Each row comes from the steps of one walk. Every step used is in the known rows, and no mark comes twice. Write the walk behind each row, first mark first.
Known rows
vuto vakip: [-1.135, 0.303, 0.567, 0.571, 0.605, -0.999, 0.346, -0.455, 0.103, 0.580, -0.188, 0.007, -0.295, 0.936, 0.226, 0.661, 1.127, 0.405, 0.954, -0.054]
loroz vuto vakip: [-0.389, 0.473, -1.145, 0.939, 0.627, -1.667, -0.198, -0.327, 1.247, 1.090, 0.076, 0.369, -2.125, 0.701, -0.026, 0.888, 1.125, -0.687, 1.371, -0.397]
gobet lenob loroz vuto: [1.023, 0.495, -3.340, 0.474, 0.616, -1.095, -0.077, -0.455, 4.042, 1.500, -0.104, 1.000, -0.801, 0.454, -1.108, 0.030, 0.971, -0.556, -0.153, -1.337]
loroz vuto lenob gobet: [-0.067, -0.108, -3.047, -0.428, -0.928, -0.171, 0.269, -0.704, 4.957, -0.303, -0.808, 0.676, 3.919, -1.092, -0.342, -1.954, -0.554, -1.052, 0.097, -1.255]
vakip vuto loroz lenob: [2.149, 0.148, -1.180, 0.139, -0.080, -1.431, 0.352, 0.489, 4.667, 0.433, -0.075, 0.563, -1.335, 0.028, 0.278, -0.492, 0.848, -0.105, -1.262, -1.855]
fakis vakip: [-1.633, 0.159, 0.139, -0.160, 0.805, -1.062, 0.428, -0.176, -0.568, 0.603, -0.319, -0.578, 0.627, 1.003, 0.717, -0.066, -0.281, -0.785, -0.202, 0.285]
vuto lenob pofos: [1.180, 0.189, -1.066, -2.890, -1.558, 0.521, 0.840, -0.680, 0.688, 0.031, 0.071, -0.033, 0.500, -0.059, -0.151, -1.809, 0.076, -0.084, 2.144, -1.206]
lenob pofos: [1.273, 0.116, -1.211, -1.445, -0.977, 1.198, 0.067, -0.667, -1.149, 0.635, 0.066, 0.073, -0.250, 0.067, -0.342, -1.114, -0.343, 0.001, 2.722, -0.201]
vakip loroz vuto lenob: [1.110, 0.405, -1.192, -1.334, -0.357, -1.587, 0.334, -0.266, 4.757, -0.367, 0.102, 0.158, -0.859, 0.117, 0.330, -0.268, 0.567, -1.042, -0.931, -2.371]
gobet lenob loroz vuto vakip: [-0.404, 0.635, -1.764, 0.902, 1.033, -1.783, 0.279, -0.724, 2.968, 1.639, -0.281, 0.684, -0.827, 1.251, -0.544, 0.672, 1.810, 0.038, 0.827, -1.038]
fakis vakip loroz: [-0.203, 0.354, 0.685, 0.496, 1.476, -0.668, -0.160, -0.833, 1.709, 0.341, -0.470, -0.436, 0.266, 1.727, 1.171, 0.867, -0.281, -0.138, -1.184, -0.997]
vakip fakis: [1.199, 0.394, 0.056, 0.410, 0.719, -1.099, -1.309, -0.502, -1.748, -0.356, 0.986, -0.651, -2.242, -0.298, 1.452, 0.317, -0.613, -0.317, 0.301, 0.790]
loroz vuto: [1.062, 0.244, -2.503, 0.528, -0.002, -0.968, -0.776, 0.091, 1.636, 0.748, 0.409, 0.540, -2.673, -0.332, -0.374, 0.353, 0.000, -1.624, 0.591, -0.502]
vuto loroz vakip: [-1.022, 0.584, 0.342, 0.642, 0.757, -1.401, -0.041, -1.088, 1.138, 0.580, -0.263, 0.249, -1.228, 1.974, 0.817, 2.370, 0.324, 0.555, 0.272, 0.105]
vakip loroz lenob: [2.024, -0.350, 0.283, -0.400, -0.194, -0.190, 0.094, 0.041, 4.508, -0.418, 0.648, 0.324, 0.176, 0.372, 0.329, 0.009, 0.748, 0.156, -1.583, -1.222]
vuto vakip loroz lenob: [1.490, -0.197, 0.522, -0.136, 0.099, -0.656, 0.235, -0.170, 4.525, -0.118, 0.521, 0.308, -0.023, 0.797, 0.463, 0.303, 1.307, 0.370, -1.118, -1.266]
vuto loroz lenob: [1.534, -0.110, -0.157, -0.029, -0.577, -1.172, 0.699, 0.580, 4.163, 0.109, 0.000, 0.296, 0.007, -0.008, -0.137, -0.353, 1.366, 0.748, -1.471, -1.795]
gobet lenob: [-0.568, -0.194, -0.750, -2.398, -0.033, -0.373, 1.519, 0.002, 2.460, -0.157, -0.651, 0.283, 1.857, 0.255, -0.724, -1.459, 0.538, -0.142, -0.192, -0.176]

Write each row's walk
[0.914, 0.716, -0.785, 1.087, 1.115, -2.247, -1.453, -0.727, -0.876, 0.446, 1.033, -0.374, -3.719, 0.204, 1.426, 0.892, 0.194, -0.805, 1.277, 0.489]
loroz vuto vakip fakis
[0.915, -0.534, -1.819, 0.437, -0.462, 0.838, -0.055, -0.706, 5.509, -0.366, -0.522, 0.768, 4.497, -0.608, -0.132, -1.394, -0.434, -0.076, -0.711, -0.835]
vakip loroz lenob gobet
[0.100, 0.619, -2.106, 0.224, 1.530, -1.243, -0.380, -0.386, 0.675, 1.141, -0.392, 0.106, -2.223, 0.771, 1.319, -0.397, -1.287, -2.322, 0.267, 0.008]
fakis vakip vuto
[0.544, 0.873, -2.231, 0.980, 1.745, -0.786, -0.938, -1.462, 1.928, 1.392, 0.100, 0.954, -2.627, 1.628, 1.148, 1.357, -0.753, -1.162, 0.613, 0.328]
lenob loroz vakip vuto
[0.532, 0.423, -1.174, -1.402, -0.059, -1.965, 0.493, -0.357, 4.534, -0.155, 0.018, -0.025, -0.593, 0.482, 0.566, -0.308, 0.468, -1.299, -1.023, -2.279]
fakis vakip loroz vuto lenob
[0.526, 0.764, -0.049, 1.015, 1.452, -1.392, -1.558, -1.718, -0.841, 0.292, 1.277, -0.182, -2.214, 1.289, 1.731, 1.997, -0.225, 0.292, 0.466, 1.304]
lenob loroz vakip fakis
[1.680, 0.319, -2.273, -2.627, -1.529, 0.039, 0.426, -0.643, 1.524, 0.422, 0.223, 0.233, -0.715, -0.201, -0.302, -1.643, 0.075, -0.874, 2.440, -1.481]
loroz vuto lenob pofos
[0.300, 0.818, -2.478, 0.192, 1.741, -0.925, -0.420, -1.461, 2.787, 1.324, -0.125, 1.063, -1.986, 1.728, 0.888, 0.861, -0.584, -1.218, 0.546, 0.260]
gobet lenob loroz vakip vuto
[0.353, 0.517, 0.251, 0.255, 1.021, -1.406, -1.529, -1.313, -1.739, -0.284, 1.379, -0.423, -2.883, 0.844, 2.013, 1.691, -0.717, -0.492, 0.911, 1.844]
loroz vakip fakis
[0.655, 0.290, -1.529, -1.632, -0.799, -1.596, 0.612, 0.068, 3.700, -0.343, 0.251, 0.178, -0.726, -0.379, -0.022, -0.705, 0.611, -1.267, -0.425, -1.824]
loroz vuto lenob
[0.333, 0.697, -0.291, 0.214, 1.443, -1.510, -1.035, -1.700, -0.060, 0.232, 1.018, -0.101, -1.553, 1.402, 1.454, 1.481, -0.017, 0.223, 0.417, 1.229]
gobet lenob loroz vakip fakis
[0.867, 0.813, -1.293, 0.760, 1.403, -2.345, -0.943, -1.027, 0.549, 0.772, 0.726, -0.115, -2.629, 0.603, 0.976, 0.629, 0.754, -0.275, 0.876, 0.042]
gobet lenob loroz vuto vakip fakis
[0.178, 0.537, -1.131, -1.826, 0.140, -1.546, 0.488, -0.757, 3.342, -0.284, 0.140, 0.329, -1.201, 0.683, 1.246, -0.228, -0.288, -1.480, -0.139, -0.844]
loroz vakip vuto lenob
[-0.110, 0.363, -1.132, -0.080, 0.855, -0.168, 0.984, -0.788, 3.439, 1.057, -0.651, 0.667, 2.620, 1.133, -1.088, -0.424, 1.406, 1.532, -1.068, -1.201]
gobet lenob loroz
